Each row comes from the steps of one walk. Every step used is in the known rows, and no mark comes twice. Write the walk behind each row, first mark first.
(in the rows, 128 means zero)
Known rows:
A-M-V: [112 125 116 120 120 105 142 136 101  75 129 141 169 123 128 147 105 122
 138 141 113 110  70 153  94 158 115 136 113 109 158]
V-U-M-C-A: [216 137 111 152 144 126 137 107 134  80 129 166 101  71 182 124  87 117
  95 123 107 121 159 161  53 169 104 120 114 159 121]
M-U-V-C-A-K: [121 167 135 138 124 127 124  93  90  76  66 142 102 120 191 116  52 153
  97 121 140  99 104 168  70 230  91 155 115 101  99]
M-V-U: [128 121 132 141 152  96 138 126 131  91 137 140 131 100 148 137 145 125
 108  99 125 114  84 132  81 139 116 105 157 159 121]
K-M-C-A-U: [252 129  96 161 108 150 130 182 189  84 114 162 155 105 171 119  40 164
 130 105 105 125 127 121 103 195 135 158  89 126 130]
K-M-V-A-U: [176 120 125 160  95 132 140 161 152 110 127 120 154 120 131 143  94 177
 124 103 123 141  65 122 129 187 144 122 142 129 118]
C-V: [133 142 120 139 146 154 124 126 103 108 130 151 132 147 158 123 110 132
 109 118 118 140 154 132 123 130 129 126 147 138 120]
C-U-V-A-M-K: [151 148 147 138 134 135 108  68  49  62  93 134 114 133 180 153  81 146
 124 156  94  96 131 181  83 185 113 132 121 109  81]
U-C-V: [112 155 114 148 125 169 127 111  85 112 111 156 117 142 162 113  71 142
 119 131 129 134 159 133 105 154 131 126 152 145 127]
U-M-V-A: [107 112 130 138 108 119 149 110  72 108 129 124 117 108 124 156 111 138
  99 136 114 147  91 153 103 153 117 109 148 142 134]
C-M: [121 135  97 135 156 154 140 146 105 120 142 151 138 112 135 140 127 143
 126 136 114 124 120 162 105 147 120 137 122 122 122]
A-K-M-V: [112 117 113 135 125 121 161 188 157  90 124 154 165 126 134 153  75 158
 124  99 109 142  39 136 137 185 119 177 154  85 146]
M-V-A-K: [101 149 141 129 104 112 127 131  90 108 111 118 173 130 136 159 106 156
 111 120 123 116  71 130 112 169 123 151 133 124 125]
K-A-U-V-M: [148 158 179 169 142 138 157 158 120 161 106 137  75 115 158  84  79 174
 107 131 180 140 146 143 108 220 137  94 154  94  99]
A-M-K: [140 121 118  97 124 123 133 100 122  72 111 117 151 120 147 154 117 116
 124 154 110 107 121 159 121 150 124 138 100  96 111]
C-V-U-M-K: [158 117 126 130 166 142 152  67 106  71 124 141  82 106 202 153 109 110
  63 127 110 149 167 177  98 147 124 101 178 137  73]
K-A-U: [190 151 159 148 103 126 146 158 181 137 112 136 143 120 140 115 101 160
 126 159 152 131 158 109 134 170 154 105 133 114 116]
U-M-A: [132 106 131 109 117 114 163 109 117 104 113 106 102  86 124 132 105 130
  85 152 132 149 150 149 109 143 121 133 104 115 107]
U-V-M: [ 89 134 148 148 169 139 139 128  70 152 123 129  60 124 144  96 105 143
 108 102 159 135 115 161 101 178 111 116 150 108 112]
V-A-K-M-C-U: [208 149 130 162 143 156 113 166 166  92 104 153 156 117 156 146  58 175
 137 106  73 110 101 123 117 203 132 170 126 119 103]
K-A: [152 144 140 141 122 128 140 168 171 131 128 152 137 110 119 107 142 156
 115 144 128 133 153 110 136 146 128 104 135 128 127]
V-U-C: [139 156 135 148 129 132 130  88 138 128 120 135  99 101 153 109 116 130
 131 129 152 107 139 140  83 162 127 104 149 157 108]
K-M-C-V: [174 114  92 146 148 172 133 181 173  74 132 172 144 119 159 109  82 154
 106  77  61 146 124 120 130 167 117 135 133 133 122]
U-M-C-V-A: [157 133 123 141 127 167 130 101  88  92 122 139 117 113 165 129  83 139
  84 124  75 146 165 146 102 165 118 109 128 152 109]
V-C-A-U: [187 167 130 163 115 134 113 102 115 109  99 135 125 118 179 125  83 137
 129 140 168 109 155 142  87 180 142 107 113 134 118]
V-U-C-A: [186 178 112 170 126 136 115  98 117 115 119 165 106  95 171 106  98 139
 124 132 162 102 158 147  55 167 120 122 130 174 120]
K-A-U-C: [168 163 156 157  80 142 150 142 164 140  93 140 129 115 144 105  62 170
 139 171 163 125 162 109 117 196 157 107 135 120 121]
K-M-A-U: [201 113 128 129 105 126 155 160 197 107 109 104 139  97 129 118  87 168
 110 121 142 142 122 120 134 176 147 149  98 101  91]
U-C-A-M-K: [166 156  90 126  98 141 121  94  86  59  93 151 147 112 172 137  57 134
 130 171 133  94 146 166  75 178 121 154  82 121 132]

Which walk is each row?
[175 159 138 161  99 132 129 110  74 111 105 152 110 141 189 114  42 149
 125 137 151 129 148 156  84 188 122 150 115 113 123]
C-A-U-V
[141 116 129 134 175 140 126 162 130 128 119 121 106  96 139 106 111 135
 107  89 121 113 119 123 101 163 125 112 110 138 119]
V-M-C
[148 160 112 155 134 136 108 113 106 103 116 152 118 109 158 116 123 135
 119 126 146 111 151 140  89 155 117 104 116 149 130]
V-C-A
[107 125 154 137 162 134 153 157 108 119 105 138  71  98 159  98 118 172
  70 115 139 137 139 143 118 191 113  90 153 106  86]
U-V-M-K-A
[122 155 114 129 126 132 120  69  59  40  91 153 111 109 195 123  83 132
 108 145 119  95 138 195  68 206  90 117  97 100 107]
U-V-C-A-M-K
[ 96 125 150 126 159 122 146 131  75 127 106 104  69  91 140  86 112 158
  75 102 161 132 131 150  88 178 107 123 109 114  85]
U-V-M-A
[155 133 120 168  74 147 144 145 135 112 108 125 140 115 136 133  54 186
 136 117 137 133  70 125 110 212 147 123 144 136 124]
K-M-V-A-U-C
[141 139 121 134 127 141 149 165 179 125 125 144 148 132 131 136  87 152
 135 114 123 141  86 141 156 182 128 177 143  76 127]
A-K-M
[171 144 122 135 111 151 126 164 183 108 116 129 166 106 136 129  88 174
 121  96  81 121  93 122 140 205 121 160 108 110 106]
V-A-K-M-C
[186 122 101 140 122 137 138 132 109  81 119 164 118  94 164 131  59 125
 104 136  94 134 153 151  81 162 107 144  95 137 148]
U-M-C-A
[127 143 144  99 114 107 142 130 134 106  94 101 159 106 136 134 100 147
  99 135 139 117 129 126 118 160 127 174  90  98 100]
M-A-K
[200 133  76 157 110 156 131 159 173  89  99 159 113 102 139 107  53 175
 119 118 131 123  96 133  96 193 117 164 109 142 127]
K-M-U-C-A
[ 93 127 129 134 141 156 149  82  64  74  88 125  95 107 206 148  70 152
 101 132 120 115 128 191  84 220 119 104 134  92  67]
A-U-V-C-M-K
[194 160 121 135 163 142 120 103 144  57 130 161 151 105 186 113 106 114
 114 114  86  96 152 157  66 179 112 112 112 140 105]
A-M-C-V-U
[152 103 135 119 149 115 157  69 133  89 122 119  79  87 171 157 127 105
  83 136 123 135 141 172 103 144 122 103 160 128  83]
V-U-M-K
[138 164 134 151 158 141 128 152  67 106  94 161 106 111 194 100  32 156
  96  93 133 110 120 162  64 229  97 173 102 101 123]
U-V-M-C-A-K
[121 127 101 148 178 123 149 144 106  86 151 162 140  83 156 150 144 141
 105 108 111 113  77 166  59 160 107 114 148 152 114]
C-M-V-U
[111 110 122 140 139 145 144 122 164  87  98 131  69 105 143  98  96 164
 106  85 107 129  71 155 116 216  95 108 146 103  90]
K-M-U-V-C
[182 154 116 140 132 168 126 142 169  99 104 129 147 137 151 134  85 183
  90 101 107 136  93 139 139 202 128 168 142 115  78]
C-V-A-K-M-U
[208 157 134 148 137 139  95 112 113  76 108 140 159 114 150 140  88 139
 150 149  75  80 134 141  74 176 126 130  86 140 114]
V-A-M-C-U
[209 142  93 140 126 138 135 172 189  88 100 152 148 119 150 135  60 168
 110 113 125 123  79 143 118 199 117 204 108  99 118]
C-A-K-M-U
[179 156 152 156 141 132 134 153 126  57  98 192 134 109 168 102  50 158
 139 156  66  99 148 146  72 217 101 124 110  99 127]
K-A-M-C-U-V
[153 162 100 157 103 147 118 122  92 115 108 161 123 118 153 112  72 146
 134 144 150 115 153 136  82 158 123 147 112 153 147]
U-C-A
[179 129 130 175 142 160 113 151 126  84 113 168 103 113 162 112  64 181
 127  90  56 123 110 136  98 203 104 134 135 135  99]
K-M-C-U-V-A
[204 106 109 162 164 151 125 186 183  75 120 174 130 110 151 130  66 153
 140  97  63 122 109 114 112 165 127 147 130 131 126]
K-M-C-U
[106 161 118 147 128 112 126 135  83  70  96 161 160 116 175 148  76 142
 109 118 140 104  87 144  75 190 110 145 129 124 147]
M-V-C-A-K
[181 162 118 124 126 152 107  89 115  83 107 116 149 134 142 128 114 147
 105 142 110 105 124 155  98 176 121 127 102 136  92]
C-V-A-M-U
[148 128 166 131  97 124 156 129 135  93  87 132 113 120 182 121  73 168
  94 145 125 134 155 130 126 196 132 106 139  93  81]
M-K-A-U-V
[179 143 147 142 164 144 140 137 104 121  99  99 108 111 170 107  82 158
  72 112 181 137 168 133  94 174 159 120 115 127  72]
C-V-M-A-U
[154 130 140 141 148 120 155  81 135 126 141 132  77  96 149 135 127 107
 109 139 140 141 139 171  97 150 121 103 162 130 109]
V-U-M
[142 117  94 122 158 147 140 143 134 100 117 129 129 103 131 143 116 150
 107 131 106 113  93 157  94 160 115 148 107 129 102]
C-M-U
[116 169 143 133 100 136 121  77  67 117 122 124 122 133 135 112 114 145
 135 152 120 112 121 179 100 190 101 123 106 101 114]
U-V-A-M
[139 126 147 142 109 133 157 118 151  90  89 109  90  91 159  94  71 175
 101 106 142 138 120 148 109 229 121 110 118  88  74]
K-M-A-U-V-C
[ 74 116 127 135 136 112 134 126 104  85 114 133 130 109 140 137 128 133
 113 105 122 116  82 127  97 155 116  88 147 142 137]
M-V-C
[154 140 140 143 147 133 122 115  83  54  99 169 123 127 180 125  36 128
 151 139  67  92 123 166  62 198 100 149 104  99 129]
A-M-C-U-V
[167 138 148 134  80 138 151 131 161 103  75 125 131 107 168 128  61 170
 112 169 146 122 164 110 122 191 158 107 134 120  95]
M-K-A-U-C
[121 113 150 153 200 139 127 121  50  97  93 139  52 126 189 136  73 144
  97 107 130 121 125 164  86 172 123 126 164 115  82]
C-U-V-M-K
